What can hang from each mark
T: J
V: G
W: L R
F: Q U
J: Q
R: J N T
N: Q R
G: L
L: G W
Q: F J
U: N Q
K: G

Each row was made from one small tree. The marks that hang from a mark follow it in brackets, in alphabetical order. Every link used is in the known rows. Write each row's tree.
Known rows
F{Q U{N{R}}}: [ -2   6 -15  14  20 -44   7   7  30 -17 -10  14 -10  32 -24 -44  14   3
  -1 -44  21   0 -25   6  -3   1  -1  25]
T{J{Q{F{U{N}}}}}: [ 24   1 -16  -5 -29 -26  19  -8 -20 -12  15 -27 -24  22 -10 -35  20  10
   2  10  -1 -11   2 -13  -5  -4   4  31]
K{G{L{W{R{N{Q} T}}}}}: [ -2  -4  26 -18  26  81  -3  38 -27   0 -23 -43   5   9   9  65  -8  -5
  -3 -13  14  16   9   4   4   2 -23 -46]
T{J{Q}}: [ 35   9  -4  18 -39 -22   3  -7  -9  18  23 -23  -3 -20  14  -8  14  -3
  -3  18 -18  12  12  -6   4  -3  23  -2]
R{J{Q} T}: [ 24  -2  17 -12 -18   8  -1 -10  -2  32 -12 -24   2 -24  10  17   5   1
   4  42  -7   2  24  -8   7  -8  -2  -5]
Q{F{U{N{R{T}}}} J}: [ -4  -2 -25 -14   6  -5   1 -17 -14   0 -25  18 -21  45 -17 -36   6  21
   9 -17  13 -10   1  -3  -3   0 -11  20]
J{Q{F{U{N{R{T}}}}}}: [ 21 -12   2 -40   2  12  15  20 -15  -4 -38   2 -11  41 -22 -24 -11  12
   8   2 -27   3  -4  -9   8 -12   3   7]
F{Q{J} U{N{R}}}: [-13   6 -32  37   7 -46   4 -16  14   1 -14   9 -25  42 -16 -50  24   8
   4 -26  36  -8 -18   6 -12   9 -10  25]
G{L{W{R{N}}}}: [-35  11   3   3   6  25 -15   6   8 -15  26  44  27 -19  20  33  17  -1
 -12 -26  13  -3  -4   6   4   0  -1  -9]
Q{F{U{N}} J}: [ -4   3 -46   5   8 -40  -1 -25 -12 -13  11   6 -35  28 -13 -61  24  16
   4  -9  30 -24   1  -7 -10   2   0  61]
F{U{N{R} Q{J}}}: [-21   2 -39  27  -7 -65   8  -7   4  13 -12   2 -29  37  -2 -49  -3   1
  -7 -16   8  -9 -32  -4 -17   5  -7   8]
K{G{L{W{R{J{Q} T}}}}}: [-25 -14  33 -15   4  70  -2   4 -34  11 -27 -13  23 -24  14  76 -33 -10
  10  35   5  14  23   3   2   5 -25 -11]
T{J}: [ 23  18 -12  22 -25 -39  -7 -17  10   4  37  -1   9 -26  12  -9  22   0
  -6 -19   6  11  10  -2   3   5  16  16]
F{Q{J} U}: [  9  15 -42  38   5 -45  -2 -16  14 -12   4  -8 -27  12 -15 -55  28   6
   0 -22  58  -9   5   2  -4  12   0  23]
N{Q{F} R{J T}}: [ 27  -5  23 -18   8  19   5  13 -26  18 -31 -18  -7   2 -11  20   5  11
  13  29 -25   0   4 -12   6 -11   9 -17]
L{G W{R}}: [-32 -15 -10  15  19  41 -13  32  26  -8  27  31  30 -20   2  13 -48 -19
  -6 -19 -24  18  -3  18  18  13   6  18]
W{L R}: [ -5   6   8  35   6 -59 -12 -22  15  -7  13  53  32 -32  11 -15 -34 -18
  -7 -20 -12   3   1   2   8   1  39 -21]
G{L{W{R{N T}}}}: [-27   7  10 -14   0  60 -17  14  13 -11  15  34  31 -11  17  46   4  -1
 -11 -27  20   5  11   6  10   1 -12 -40]
L{G W{R{T}}}: [-25 -17   0  -4  15  78 -14  39  30  -3  15  20  30 -12   0  32 -60 -18
  -4 -18 -13  27  12  16  23  12  -8  -8]
R{J N{Q{F{U}}} T}: [ 35  -3  18 -26   5  23  10   1  -9  -2 -25 -59 -34  19 -13  13  48  23
   0  11  23 -29  11 -16  -4  -9 -27 -15]
W{L R{T}}: [  1   3  13  18   2 -20 -14 -19  19  -1   4  43  34 -24   9   2 -46 -15
  -5 -17  -1  13  16   2  14   1  24 -47]
Q{F{U{N{R}}} J}: [-11   1 -31   4  10 -39   3 -22 -18  -4 -15  32 -23  36 -14 -52  19  19
   8 -17   4 -17 -14  -2  -9   2   2  49]
K{G{L{W{R}}}}: [-29   2  -1   1  31  24 -13  17 -18 -19   2  29  30 -23   8  29 -28 -12
   0 -30  10  21   3   9   6  11   4  21]
W{R{J N T}}: [  2   1  27  14  -4  10 -11 -29  32  33   2  10   8 -18  20  45  26   1
  -8 -15  20 -18  11  -3  -4   1 -21 -52]
N{Q}: [ 34  10   0  10   8 -24  -1  19   1   3   5 -33 -14 -11  -1 -28  -2  -3
  -3  -3  -8  12  -4  -8  10  -6  31   4]
W{L{G} R{T}}: [ -6  -9  -9  29  14  19 -11  -4  14   2   1  17  40 -16   9  14 -57 -24
  -1 -10 -21  18  19  17  11   4  10 -41]
V{G{L}}: [ 12  25  -2 -26  17  -5 -10 -12  -5 -21   9   9  15 -32  11 -13  38  -4
  10  -2   2  18   4  19 -15  -6  18  27]

Write each row's tree
[-46 -18   7  17  12  38 -12   9  27   4  21  26  26 -31   8  45 -36 -16
   0  11 -14  -1   0  15   8  15 -17  31]
L{G W{R{J}}}
[  0 -12  31 -15 -13   1  13 -16   8  24 -42  -5 -10  19  -6   7  -7   9
   8  14 -10  -4  -7  -4  -6  -5 -28  10]
F{U{N{R{J{Q} T}}}}
[  5  11 -49  29 -10 -59   2  -6   4   1   4 -16 -30   7  -1 -54   0   0
 -11  -6  28  -9  -7 -11  -9   8   3   1]
F{U{Q{J}}}
[-30 -16  -8  11  20  53 -13  31  32   2  24  12  22  -6  11  37  -5 -12
 -13 -21 -23   2  -7  19  12  10 -12  -1]
L{G W{R{N}}}
[ 12   5 -70  18   0 -47  -5   7 -27   8  18 -15 -24   8   0 -46  18   2
  -6  26   6 -11   3 -16  -2  -1  26   0]
U{Q{F J}}
[-48   7  47 -20   4  29 -10 -24  11 -19  19  48  27 -47  13  42   3  -8
  11  22  13   3  -6  21 -16   8  -8  22]
V{G{L{W{R{J}}}}}
[ 38  -2 -15 -20   3 -21  10  14 -19 -21 -11  -5 -16   3 -17 -43   8   8
   2  12 -17  -5   6 -12  12  -8  27  31]
J{Q{F{U}}}
[-14  -4   4 -13  15 -41   6 -24  -3  -8 -17  29 -10  15 -16 -17  21  16
   8  -8  -2 -24 -20  -6 -10  -4 -11  58]
Q{F{U{N{R{J}}}}}
[-42   3  46 -23   7  39 -10 -22  12  -8  15  32  21 -36  21  63  45  -1
   4  15  15 -15  -7  22 -22   4 -27  -1]
V{G{L{W{R{J N}}}}}
[  4   7  -8   5 -33 -25  13   2  20   6   0 -17 -12  34  -4  -9 -15   0
 -11 -33  13  10 -18  -8 -10   6 -21 -33]
F{U{N{R{T{J}}} Q}}
[ 18  -7 -21 -23   5 -25  14  11 -14 -19  -2 -13 -26  24 -18 -54   8  10
   3  12 -10 -11  -4 -11   4 -12  13  43]
J{Q{F{U{N}}}}
[-25 -16   3  47  12 -12  -9 -38  11  21   5   8  32 -28  24  47  11 -16
  -6  11 -19 -23   3  17 -11   2 -15 -19]
W{L{G} R{J N}}
[ 21 -10  26 -31  -7  11  12  -2 -21   5 -50   7  -2   6 -16   7   3  16
  12  29 -24  -7   7 -12   5  -7  -4   2]
N{R{J{Q{F{U}}} T}}
[-30  -6  40 -41  -1  51   5  -5 -32 -20   6  29  15 -34   3  39   7  -4
  19  75 -17  -7   3  12 -11  -5   5  15]
V{G{L{W{R{J{Q{F}}}}}}}
[-11 -24  15  31  -7  30   2 -20  -7  29 -20 -12  30 -26  16  46 -50 -23
   7  54 -33   2  24  12   2  -2  -6 -43]
W{L{G} R{J{Q} T}}
[ 38   7  -4  -9  17 -20  11  26 -15 -32  -7 -29 -31  10 -24 -47   1  10
   2  -9   4  -5  -3 -14   8  -7  25  24]
N{Q{F{U}}}
[ 13  -2 -40  12   8 -23   3   0 -35  11  11 -45 -43  29  -6 -48  18  10
   8  26   9 -15   0 -10  -8  -9  18  27]
U{N{Q{F J}}}
[ 43   8  22  -9 -20  13  17  13 -22 -13 -23 -21 -17  25 -22  -4  -5  15
   6 -14 -10  11   3 -13   7  -1   5 -30]
N{Q{F{U}} R{T{J}}}
[-15  -8 -15  47  18 -19 -10 -14  11  -3  11  29  40 -28  11  -1 -44 -27
  -3 -10 -28   9   4  20   6   3  24 -12]
W{L{G} R}
[-37  13   0   6   2  15 -15   9   2 -26  28  61  32 -33  10  16 -24  -9
  -4 -20   9  11  -1   5  11   5  20  10]
G{L{W{R}}}
[ 56   7   0 -11 -20  29   6  13 -20  10  13 -68 -24  18   2  21  50  15
  -6   3   6  -5  20 -13   3  -9  -2 -49]
R{N{Q{F}} T{J}}
[  4  -5  41  -4   0   3  14  -5   9  14 -40 -32 -25  25 -12   3 -12  10
   7  -7   8  -4 -15  -5  -9  -3 -28   0]
F{U{N{Q R{J T}}}}
[ 15  -3   0  -5 -27 -23  22  -5 -24  -4  -7  -1 -16  29 -13 -23  13  13
   6   3 -27  -3 -13  -8  -4  -4   6  18]
T{J{Q{F{U{N{R}}}}}}
[-32  12  27 -24  12  36 -11   3  12 -33  23  53  28 -34   7  15 -10 -12
   7  -4   3  18  -7  23  -5   5  12  11]
V{G{L{W{R}}}}
[ 12   1 -30  -8 -21 -15   7  14 -11  13  14 -18  -3  32  -4  -2   2   1
  -8  -5 -14   8  -6 -14  -3  -4   1 -35]
U{N{R{T{J}}} Q{F}}
[  3  -1 -18  -9   4 -21  -1  28  16  23  -7  -9   3  23   0 -13 -18  -8
 -11 -14 -19  17 -19  -7   2  -8   2 -32]
U{N{R{T}} Q}
[ 22   6  26   2 -28   3  18   2   7   4 -15 -36 -23  37 -10  -3 -14   8
   2 -33   6  14 -11  -6  -5   1 -16 -23]
F{U{N{Q R{T{J}}}}}
[  6   1 -57  -8  12 -50   0  28  -7  -6  28 -24 -15  17  -7 -46  10  -5
 -10   5  -6  -8 -14 -15  -1 -13  21  13]
U{N Q{F}}
[-38   5  53 -36   1  63 -12 -20  15 -14   8  37  29 -40  10  57  -8  -6
  12  20  21   9  11  20 -10   7 -21  -6]
V{G{L{W{R{J T}}}}}
[ 25   1  19  10   3 -17   1  -6   5  27   0 -58 -21 -13  14  19  54   8
  -4  16   2 -20  -4  -8  -8  -9  -9  -1]
R{J N{Q}}
[ 45   7   3  -5 -41  21   1  -8  -1  32   8 -50  -2   2  19  28  47   5
  -9  14  -8   7  25  -5   4  -5 -11 -47]
R{N T{J{Q}}}
[  0   6 -34   5   2 -62   6  13  24 -10  14 -22 -25  20  -7 -57  -7  -5
 -17 -26  19  -6 -24 -10  -7   0  -2  22]
F{U{N Q}}
[-21 -18  47  -9 -18  53  -4   9  14  18  -1  16  14 -27   7  44 -44  -8
  -1  41  -8   4  13  -4  17   5  -7 -25]
L{W{R{J{Q} T}}}
